Each row was made from one path, in order. Every step used is in the known rows, and no mark comes twice. Write each row's path.
Known rows
kibak masip papu: [-14   2  31   2  -9  15 -47  40 -26   1   3 -24 -16   5  10   2  -1  -4
 -18 -27   4   7 -42 -33 -20  -2  33  -7   5   7 -33  11  10  11 -10   5
  -8 -10  -1  -5 -45   7  13 -11   2  -5  13 -17   3]
nuni nifa zelev papu masip bubub: [ 11  -1  -9 -17  -1 -18  10 -22 -11 -27  -6  33   0 -11  10 -10  26   4
  -5 -15  -9 -19 -16 -10  -2 -16 -13 -10 -19  -1  61   4 -16  18 -12  -4
 -11  21   8  -7 -16  14 -13  -4  15  -4   7   9  -3]
bubub nuni papu masip kibak: [ 25  37   2   4   1  -1 -19 -29   4   2  -8 -16  -7  -5 -19  39 -32 -17
  41   4 -12   9  18 -15 -10 -17 -16  19  18   1 -38 -29  21  15 -13 -16
  16 -17  20 -13 -26   6 -59  11  16  16   3   0  17]
bavag papu loba: [ -4  -9  -7  23 -19   8 -39  22  18  -8  -9  -1  11 -17 -20  -1  -9 -14
 -20  -9  24  37  28   1  63  28  -5  27   8   7   8  23   6  16  25   2
  22   0  16 -12 -18  -9   8  -8 -57 -15 -13  -1   3]
nuni bubub: [ 26   0  -4   2 -17  30  -7   8   6   4  13  10  -4 -11  -6  -5  -4   1
   1 -13 -19  -9  22   5   1 -16   5   0  17 -17  13  35  -6 -20   1  -8
  13  -8 -28  15 -22 -26   7  10   2  11   6  11  17]
papu masip nifa loba: [-32   2   8 -24   4 -10  20  14 -31  14   2  -4 -12 -15  16   4   6  -9
  24 -14   9 -17   2  28  -8  31   2 -31  -1  -2 -25  -2  41  -4 -23  25
 -19   2  29  14   2  10 -56  -8  -8   0  -8 -17 -20]
nuni nifa: [-16   3  12  -5  -7   2   3  25   0  17   1   5   3  -4   6 -20  -4  11
 -65 -14  -3  -9  14  -1   5 -23   8   7 -15   4  12   3   9 -24  14   0
   1  12 -17  -4  -4  22   0   7   9  -2  18   4   1]
loba nifa zelev: [-28   5  14 -10   0 -10  55   0   0  13  12  14   9  -6 -14 -12  22  18
  41  18  10  -6  14  15   5  32   9 -62  -7   0   0 -13  15   6 -27 -12
 -15   4 -11  19  10   7   8  -2 -14 -22  31   9 -17]
zelev papu fegi: [ -2   8 -30   8  -6  -5  16 -20 -18 -15   0 -13   6  23   3 -11   3   9
   0   8   1  17  10   1  35 -35  -6  22  12   3 -42  -1 -50  15 -25  -8
  -6   4   4   6 -16   3 -25   1 -16   9 -29  16  -2]
gunam nifa zelev: [ 15   9   8 -16 -23   3  25   4   1   3   9 -23  14  -6  10 -29  18   6
  60  -5  -5 -14  13   2  13   9  23 -17  -7  13 -25  -2   6  17 -30  24
   3  26  -4   5   0  15  12   0 -22 -14  23   5 -21]
nuni papu masip nifa loba: [-31   1   4 -16  14 -16  19 -10 -22   3  -8  -8 -11 -12   4  34   2 -11
  58   3  12  -7  18  19 -25  11   6  -9  -3  -3  11 -15  34 -14 -14  10
 -10  -2  32  11  32  11 -46  -2  27  -3 -16 -21  -1]
mamus masip bubub nuni nifa loba papu bavag: [ 54 -17 -11 -21  25 -41  38 -37  30 -10  19  14   5  15 -23  13   5 -11
 -92   7 -18  23  -2  13 -63   8  -8  19  -8 -13  28  -2 -55 -33  38  -7
 -26  -8  24 -24  -9  27 -31  14  -5  -3 -13 -29 -13]
fegi papu nobubi: [-18  -5  -3  -2 -16 -11  10  43 -20 -14  -3 -19   1 -27   4  19 -12  18
  -9 -24  16  18  26   0   8 -42 -43  35  18  -2  51   7  33   4  -7 -14
  26  24 -38  -4 -21  -4  -1  15  46   6 -15 -16  14]
papu zifon: [-10  -8   0  22  -5  -5 -27  13  26  22   1 -10   2   2  13  -8 -26  16
 -35 -14   9   2  23  15  28   1 -11   4  -7  22  -5   0  36  30   0  15
 -27 -13  18   6 -16  10   1 -10  20  15   6   0  -1]
fegi papu zifon mamus masip: [  8  -8  15  -7 -10 -12   9  12  23 -14 -27   3  11 -17   8  12 -30  22
 -42 -11  19  15  -8  -4 -17  -5 -33  20  15  37  63  -1  29   0 -14  -1
 -20 -20  13 -21  -8   1  -8 -11  65  12 -43  -8  15]
masip bubub nuni papu fedin: [ 49 -17 -15   9  -7  -3  -8 -36  13 -16 -14  -8  -3  14 -22  42  -7   3
  11   3 -35  29  13 -17   6  19 -14  21  -7 -24  21 -24 -65  22  22 -16
   7  -8 -26 -21  -3  -1  12  22  -4  25  -3 -12   2]
mamus masip: [ 23 -20  21 -29 -16 -11  19  13   8  -1  13   1  -8   1  -1  -7 -15  -1
 -49  29  12  13  17   4 -23  10  33  -9  14  12 -12   0  10 -29 -21   5
  -8 -15 -12   5 -11  12 -20  -8   5  -2 -22 -18  -2]
nuni nifa zelev papu: [-15  12  -8 -12  -7 -10  43 -14  -4 -16   1  31   8 -12  18 -34  34   7
 -23   6   0 -18  -6   0  14 -33 -11  -1 -18  12   6   2 -13  12   2  -3
  -6  32 -12   4  -5  13  19   1  16 -13  11  16  -7]
zifon nifa: [-16  16  16  -6 -14  14  19  47  10   6  -5  24  -7  -6  15 -23   1   4
 -16  13   3  -8   6  -1   3  29  28  34  10 -14 -33  -3   0 -27   2  34
  21  -5 -22  14 -25   6   6  -3 -30  17   4   5 -11]
kibak masip: [ -4 -10  15   9 -18  27 -29  45 -24  14   8 -14 -11   5   7 -12  -2   1
 -16 -20   5  -8 -32 -26   8   2  18 -24   5   3 -12  23  25   1 -15   8
 -17  -7  -8   9 -26  10   6  -9  -6  -2   1 -13  -5]
papu zelev: [-10  -7 -18   3 -12  15 -34  25 -18  38  -3  -9  -1  19  -9   0 -25   5
  22   1  22  -1  13 -10  22   5 -10 -10  10   9  -1   7  43   9 -25   5
   7   2 -23  13 -19   0   0  -9  23   7   5   6   4]
nuni papu: [ -2  -3   3  -1 -10  -2   5   5   2   0  -9 -11  -6  -5  -5  19  -6   4
  14  21   4  13  30  -6  -7 -13  16  23   1   1  23 -12  11 -15   1  -6
  16  -5 -15   8  13   7   5  10  22   4 -10   1  16]
kibak masip bubub nuni nifa zelev: [ 38 -26  14  10 -11  19  -6  -7 -13   7   9  23  -7  11   6  -4  16  -9
 -11 -37 -22 -20 -57 -39 -15 -23 -13 -36 -13 -16  17  15 -35  24  -3   1
 -21  12 -19  -9 -30  15  15   1  32 -14  40 -17 -18]
zifon papu: [-13  11  -7  13 -19   6  42  13  11  -9   2 -14  15  -7  34  -8   8  -3
 -33  -9  11  15  -7  -5  51   1  22   2  24   5 -19   4   7 -20  -4  17
  18   3 -11  -9  -6   3  -7 -10 -32   3 -14  32   7]
masip nifa loba: [-39   3   9 -22  -3 -12  74  11 -19  21   6   2 -11  -8  27 -10  22  -2
   1  -1   5 -10   0  33  -9  31   3 -28  -8  -8 -45  -3  -9  -2  -5  16
  -4  14 -13  23  16   3  -9  -1  -9 -11   4 -12 -22]
zelev papu zifon: [ -9   5 -27  19 -10 -15  -9 -11  21  -8  -5 -10  17  -7  24 -19 -10  14
 -29  -4  -3   8   5  14  37  -5 -21  18  -1  32 -33  -6   2  40 -12   5
 -29  -6  19   2 -27   8  12 -11   0  15 -18  14   1]
lokub masip papu: [  9  21  38   5 -19 -15 -28  36   0 -14 -12 -15  -5  -8   0 -15  -2 -13
 -19  -2   2   3  10 -25 -35   8   1   0  25   4 -32  -6   0   9   0  15
  15  -7 -39 -13 -40   8  32  -3 -26   2  16  11  -8]
zifon mamus masip bubub nuni nifa loba papu fegi: [ 45 -19 -18 -16  29 -15  51 -60   0 -11 -23  37  22  29 -12  13  26 -11
 -69   4  -1  24 -30   9 -45 -43   2  22  25 -15  41  -8 -93 -45  19  -3
 -14  -6   9 -41  25   0 -28   5  26  10 -47   8 -11]
nifa nuni papu zifon: [ -3 -11  -5  20  14 -22 -31 -46  11   7  -7   1  -7  16  -2  21 -22   3
 -17  31   6  11  26  19   2 -13   1   6 -19  -1  42 -15  26 -12  34  -4
  -4   7  19  10  46  -1   7   2  58   0   1 -13  35]
loba papu nuni nifa: [-29   7 -20  15  38 -24  12  15  16  -6   3 -31  14   6 -37  -6 -11  14
 -67 -16  -3  12  27  11  -6 -70  17  60  11  11  46  -9   4 -14  46 -17
 -23  10  30 -22  41   0  -3  15   5  14   1   6 -13]
nifa loba: [ -8  -5  -8  -3 -15  -3  35  15 -14  13  11   3 -12 -10  35 -10  26  -8
 -33  18  14  -2   7  34   8   2   1 -13 -11 -12   1  14  13  -4  31  12
  -2   3  -7  17  12  16   9   4 -17  -9  -9  -2 -13]
loba nifa nuni bubub: [  5   5   5  -2  19   3   7 -31  -5  14  19  13   7   2 -24   0  -1   9
  12  13 -22  -7  16  33 -11  15  18 -62  -5 -25  27  11  -6 -57   8 -32
   0   7 -15  11  29 -19  11  12 -12 -15  27   4  18]
lokub zelev: [  7   8  15   4 -33   6  -3  36   3  16 -24  -3 -23 -21  -8   0  11   4
 -11  -5   2  -7  16  -9  -3  18  28 -26  24   4 -16   5   9  14  10   9
 -11  -4  15  21 -11   1   0  -5   0 -10   6   3  -6]
zelev papu loba nifa nuni: [-13  12 -21   2  21 -21  -7 -36   0 -22  -4   1  24  -7 -30  -7  21   0
   7  25   0   6   7  10  15  37 -10 -33 -19   5 -23 -13 -21 -13   9 -24
   5   6  16  -6  40  -6  21  -5 -56 -13 -21  11   5]
gunam nifa loba papu: [ -1  17 -21 -10  14 -13  34  16  -6  10  19 -51  21  -4   6 -26  18   1
   8  -8  -7   5  16  40 -11   6  30  21  -3  10 -15  -1  -1 -20  24   8
  -6  16  29  -3  32  21  21  15 -63  -9  -7   6 -24]
zelev papu zifon nifa: [-20  17 -19  17  -6 -10   2   3  28 -13  -8  13  14  -8  34 -30  -9   7
 -18   1  -1  -6  -3  14  31  11 -12  43   3  18 -50 -10  -6  20  -8  28
 -17  -9  18   5 -33   5  17 -16 -13  24 -19  15  -9]
gunam nifa zelev papu fedin: [ 11  26 -26 -17 -18  -1  23 -21  -4 -30   0 -32  26  -3  11 -32  32  12
  67   2 -13  -4   6   4  53  31   4  -2 -14  25 -31  -9 -26  40 -20  14
  -9  29   3  -7  -1   5  38   1 -60   0 -11  11 -27]
bubub nuni kibak masip: [ 31 -25   9  23 -10  50 -25   5   3  20  18 -13  -2   3   4  -1 -19 -13
  44  -2 -16 -14 -27 -27   9 -44 -17   5   2   0 -66   3  10  14 -18 -21
  15  -8  -9  -4 -13   2  -8  12   4  -3  22   9   2]
kibak masip nifa zelev: [-31  -5  29 -11  -7  17  35  25 -31  13   9   8 -14   5   5 -18  20   1
  45 -23   9 -25 -49 -23  -3  28   7 -51   2   3 -37  10  10  26 -47  22
 -23  13 -15  26 -17  -5   1 -15  19 -17  25 -22 -20]
bubub nuni kibak masip nifa: [ 10 -18  19  10  -1  43   5   2  -4  30  16 -14   1   9   2  -2 -21 -11
  68 -19 -22 -20 -38 -25  -1 -22 -16  -5   4   0 -98  -9  -6  17 -36 -15
  10   0 -11   0  -6  -2 -20  11   8  -5  33   1  -7]

Write each row's path
[  4   8   2   4  21  -3 -15  -6   0 -16   6   3   4 -19 -53  33 -13   9
  29 -12 -14  -2  27   8 -22  11 -44 -29 -17 -19  82  23   8 -38  28 -43
  17  -5   4  -2  52 -29  10  19  -1 -19   2 -16  33]
fegi papu loba nifa nuni bubub
[ -2  -6  -5  11   3   0 -34  -2  16 -10 -15 -10   0  -6 -33  34  -1 -11
  29  13  13  12  40 -15  -2   4  -6  19 -15  -1  30  -6   7 -10  16  -4
  23 -18   6   0  38  -6   7   4   5   4 -23  -3  20]
nuni papu loba
[-12   9  15  -2   3  -7 -55  14   7 -12 -13 -12  -5  -8 -21  18   5 -13
 -15  -7  12  23  15 -19 -16  16   8  18 -11   4 -31  -2  -6  16  15   4
  24 -17  12 -17 -11 -11  11  -5 -21   5  -1  -4  11]
masip papu loba
[-19   4  13  -6  17 -17  21 -14 -11  19   9   0   6   7 -18  -9  -3  15
 -10  28  -5   8  12  28  -2  37  25 -58 -12 -10   1 -16  12 -41   6 -22
  -4  12  -8   8  34   7   0   4 -25 -18  23   0   5]
loba nifa nuni
[ 55 -29   3  -1  -4  16 -41 -15   7   3   2  -3  -6  -2 -10  28 -25  -6
  49 -18 -22  -5   3 -17  -9 -12 -14   8   1 -15   9  -7   4  17 -27 -13
  19 -13  15 -19 -19   3 -56  10 -11  17  10  11  10]
papu masip bubub nuni kibak
[ -8  11 -32  -9 -14  -3  34 -19  -8 -43  -3  12  -1  -8   8 -20  43  11
  19  30   7   0   2   2  59  31 -17   0  -9   9  -8   1 -22  49   1  -2
 -11  16 -15   9 -11 -12  34  -2 -32   5 -24  13 -12]
nifa zelev papu fedin
[ -4  17  -9   9   3 -17 -14 -25   0 -14 -28   4   4 -20 -36   8  32  -5
  19  14  -4  -4   8   2   1  47   7 -64   1   5 -20  -6 -21  -1  24 -16
 -12   0  45  10  40 -11  19  -9 -35 -26 -14   7   2]
lokub zelev papu loba nifa nuni
[ 23 -35  15   2   0  37 -29  22  -7  10  12  -5 -14  17   9  13  -3   5
  38 -16  -8 -16 -37 -32  -7  -9   1  -6 -21 -10  60  17 -11  12 -26 -21
  34 -10 -25   3   2  -5   2   5  -2  -9  14   8  21]
nuni kibak masip bubub
[ 16 -39   2  20   9  22 -30   3   5  -4   5 -26  -9  20   2  26 -14   1
  40 -20  -7  -8 -22 -29   6 -61  -1   5 -12  -2  79   9  -9  32 -14 -17
  12  -3  -2 -12  34 -11 -16   0  20  -1  11  -2  -1]
papu nuni kibak masip bubub
[ -3 -10 -19   4   9  -6 -35 -34 -23  21 -10   3 -12  31 -17  27 -20  -4
  28  45  20   7  17  -2  -3 -10   0  -7  -6 -11  46  -9  31 -29  15 -14
  26  16 -16  16  44  -9   6   1  55  -8   3  -4  38]
nifa nuni papu zelev
[-21   4 -21  21  27 -20 -10  19  29  12   9 -25  10   5 -25 -10 -22  22
 -52 -13   8  19  28  23   6  -1   2  50  10  21   4  -8  26  11  21  -5
 -29 -15  41   0   2  -5  10   6  -4  22  -9   9   2]
loba papu zifon
[-19   9  -1  -8  -4  -1 -50  19 -19  24  -9 -16 -10  22  -6  14 -23   1
  15  -3  20  16   3 -18  -9  -2   9  11   9  11 -29  -6  21  17 -20  -3
  17  -1 -15   0 -37  -3   7  -8  28   4  16   0  10]
masip papu zelev
[-10  17 -35  -2 -12  -1   5  -4  -6 -34  -9 -18  11  -2   6 -17  14  14
 -19  14  -9  18  10   1  63  35  -9  21  -5  15 -25  -2 -27  23   9  -8
  -7   5 -15  -7 -17  -4  27   0 -59  21 -42  13  -4]
zelev papu fedin
[ 32 -27   6  17  -7  15  -7  -2 -20  16  12   8  -8  10  27   0  15 -17
 -45 -41 -28 -14 -60 -13 -22 -25 -14 -32 -18 -23  17  19 -35   4  27   3
 -22   6 -11 -13 -13  28  13   4  14 -14  23 -25 -20]
kibak masip bubub nuni nifa loba
[ -1  -4  35 -29  19 -32 -20  -6  17 -10   3  -9   7   2 -32  22  -9  -9
 -14  14  11  26  17  -1 -53  41  32 -26  -3  14 -27 -18  -8 -24 -18 -11
  -3 -31  19 -21  11   1  -8 -12 -11 -17 -12 -24  -3]
mamus masip papu loba nifa
[-27 -23  12   7  14  22  20  -4  -3   3  13 -12  -7  11   3   9   2  -3
  94  -9  10 -28 -29 -21  10 -56  -6 -16  -7   8  17   0  14  46 -38  -5
   0  16   6   9  47 -24 -22  -5  43 -15  29  -4 -17]
papu nuni kibak masip nifa zelev
[ -8  54  12 -13   3  -2 -27  18 -12   3  -1 -15 -16  -4  -7  11 -20   0
   3 -10   9  -4  12  -9   5  27   0  -4   6  11  10  -2  46  15 -28  -4
  21 -11  21   0 -43  -1 -69  -4 -24  12  -2   6  19]
papu masip kibak
[  1  21 -23   1  -6  13  42 -20  19 -44  -1  48   0 -17  18 -18  30 -11
  51  17  -7 -24  -4   4  11 -39  -2  34  20 -19   3  15 -33  13   2  23
   6  13 -10  16  -5 -33  18  -7   6  13   1  12 -21]
zifon nifa zelev papu nuni bubub
[-36  16   9   8   7 -19 -15  11  19   8  -4  15 -13  -1  46   2   4  -7
 -36  -1  13   3  -6  29 -19  10   5  39 -14  -2 -31  -8   7  18  33  39
  -5 -15  25   2 -20   9  20 -12  14   8  17  -9 -12]
masip papu zifon nifa loba
[ 37 -25  18  14  -7  22 -28   9 -11  14   6   1  -2  17   3   2 -10  -2
 -41 -49 -34 -10 -55 -41 -16 -22  -3 -22  -7 -15   4   9 -37   4   1  -2
 -19   0 -19 -22 -32  23   6   5  14  -2  28 -20 -12]
kibak masip bubub nuni nifa
[-37  27 -28  -6  26  -1  41  34   2  -8   4  14  -3  -2   6 -12  36   0
 -34  26  11   4   9  40  13  52  13  60  -5 -25   8   4 -11 -30  70  26
   1  -5   9  10  20  -3  35  10 -69  20 -30   2 -25]
zifon nifa loba papu fedin
[ 16 -13  11 -11  12  -1   2 -62  23   5 -24  42  14   8   3   2 -12   3
 -21  -2   0  -5 -18  18 -19  17   1 -27  17  11  14   3 -10 -26 -17  17
 -22  -6   5  -6  12 -39 -11 -20  68  15 -22  -4  17]
papu zifon mamus masip nifa nuni bubub
[ 24 -13  22 -42   5 -11  39 -39  -4   0  19  25 -10   9 -14  -2 -11  -6
 -15  21 -15  -4   4  19 -48  22  30 -37  12 -12 -19   7 -24 -56 -20  -4
  -1   4 -19  15  21 -28 -27   0  34 -12   0 -31  14]
mamus masip nifa nuni bubub
[-19  10 -14   0   2   8  52 -13  22 -34  -1  35   0 -11  28 -16  28  -7
  72  40   9 -24  -8  -1  20 -40  -8  49  -2  -6  -3 -11 -17  27 -12  12
  26  14  -4  14  21 -19   6  -5  -3   3   2  26 -18]
zifon nifa zelev papu nuni kibak
[-17  -6  16  23  15  18 -33  29  12   4   7   8 -12   3  21  14 -36  13
  19  -9   7 -21 -29  -5  -7 -20 -43  38 -26  -3  65  11  47  -8  14  -5
  14  -4  18   6  23  -2   5   2  51 -10  12 -18  31]
fegi papu zifon nifa nuni kibak masip
[  7  -3  10 -33  -9   0 -21  -9  -9  -2 -42  20   9  14   0  10  -6  -8
  -9  19  34  22 -31 -27 -31  12  25   0  37  27  -5  -9   2 -18 -40   9
  13 -15 -21 -24 -29 -14  -4 -27  44  13 -41  12   8]
zifon mamus masip papu zelev
[ 12  -3  -4  14  -9   3  28 -12   1  25  12  12   5 -10  28 -15   9 -15
 -58  -1 -17 -10   0  22  -2 -48 -20  -2 -13 -11 -50  -1  -9 -11  45   5
 -16  14  -2  -9   4  32   3  16  11  -6  22  -4 -23]
bubub nuni nifa loba
[ -1  20  17   9 -13  -9 -59  35 -15  12 -19 -16  -3  12 -11  -6 -22 -15
  17  -5  18  -3   6 -34 -24   5 -20 -10  30   9 -23  -3  27  17 -19  16
  19  -7 -45  -9 -41   4  32  -9   3   1  18  12  -3]
lokub masip papu zelev
[-17 -12  22   6  30  18  -8 -12 -17  23  20  -5   4  16 -10   1  -4   9
  47  18  -3 -12 -20   7  -3  10  18 -64 -26 -11  22  -5  22 -38 -10 -38
  13   7  -4   9  52   0   3   6 -13 -33  28   5  20]
loba nifa nuni kibak masip
[ 33  -3  -5   0  -1  14 -15 -32  -9   2  12  23 -13   2  -8  -4   2  -3
 -19  16 -19  -6  14  13  -4 -12  11 -16   5 -30  28  32  -7 -42  33 -15
  22  16 -24  16  13 -31   7  15   9   0  13   0  33]
nifa nuni bubub
[ -2   8 -25   5  -5  -2 -17  -2   6 -33 -11  -6  15 -16 -11 -12  17  -7
  -4   4   4   6   9 -13  28  16 -19  15  -5  14 -34   5 -19  16   0  -4
  10  -8   9  -5  -3  -9  15  -5 -48   8 -37  14   2]
zelev papu loba
[ 40 -15 -19   0  35  -1 -21  -7  11  -6  12 -18  -2   0 -45  23 -20   1
  31 -14 -19  14   8  -6 -26 -16  -2  53  14  -9  23 -13   0  -1  -2 -36
  13 -16  36 -22  -1  -9 -41  25 -30  24  -1  23  12]
loba papu masip bubub nuni kibak
[-30   4  -6  19  -1  -2   7  18  25  23   2  26  -4  -5  51 -14   3  -1
 -33   5  16 -16   5  45  15  17 -13  19 -16  -7  -6   5  25  10  31  51
 -18 -12  20  18  -2  17  14 -14   7  10   3  -4 -23]
papu zifon nifa loba
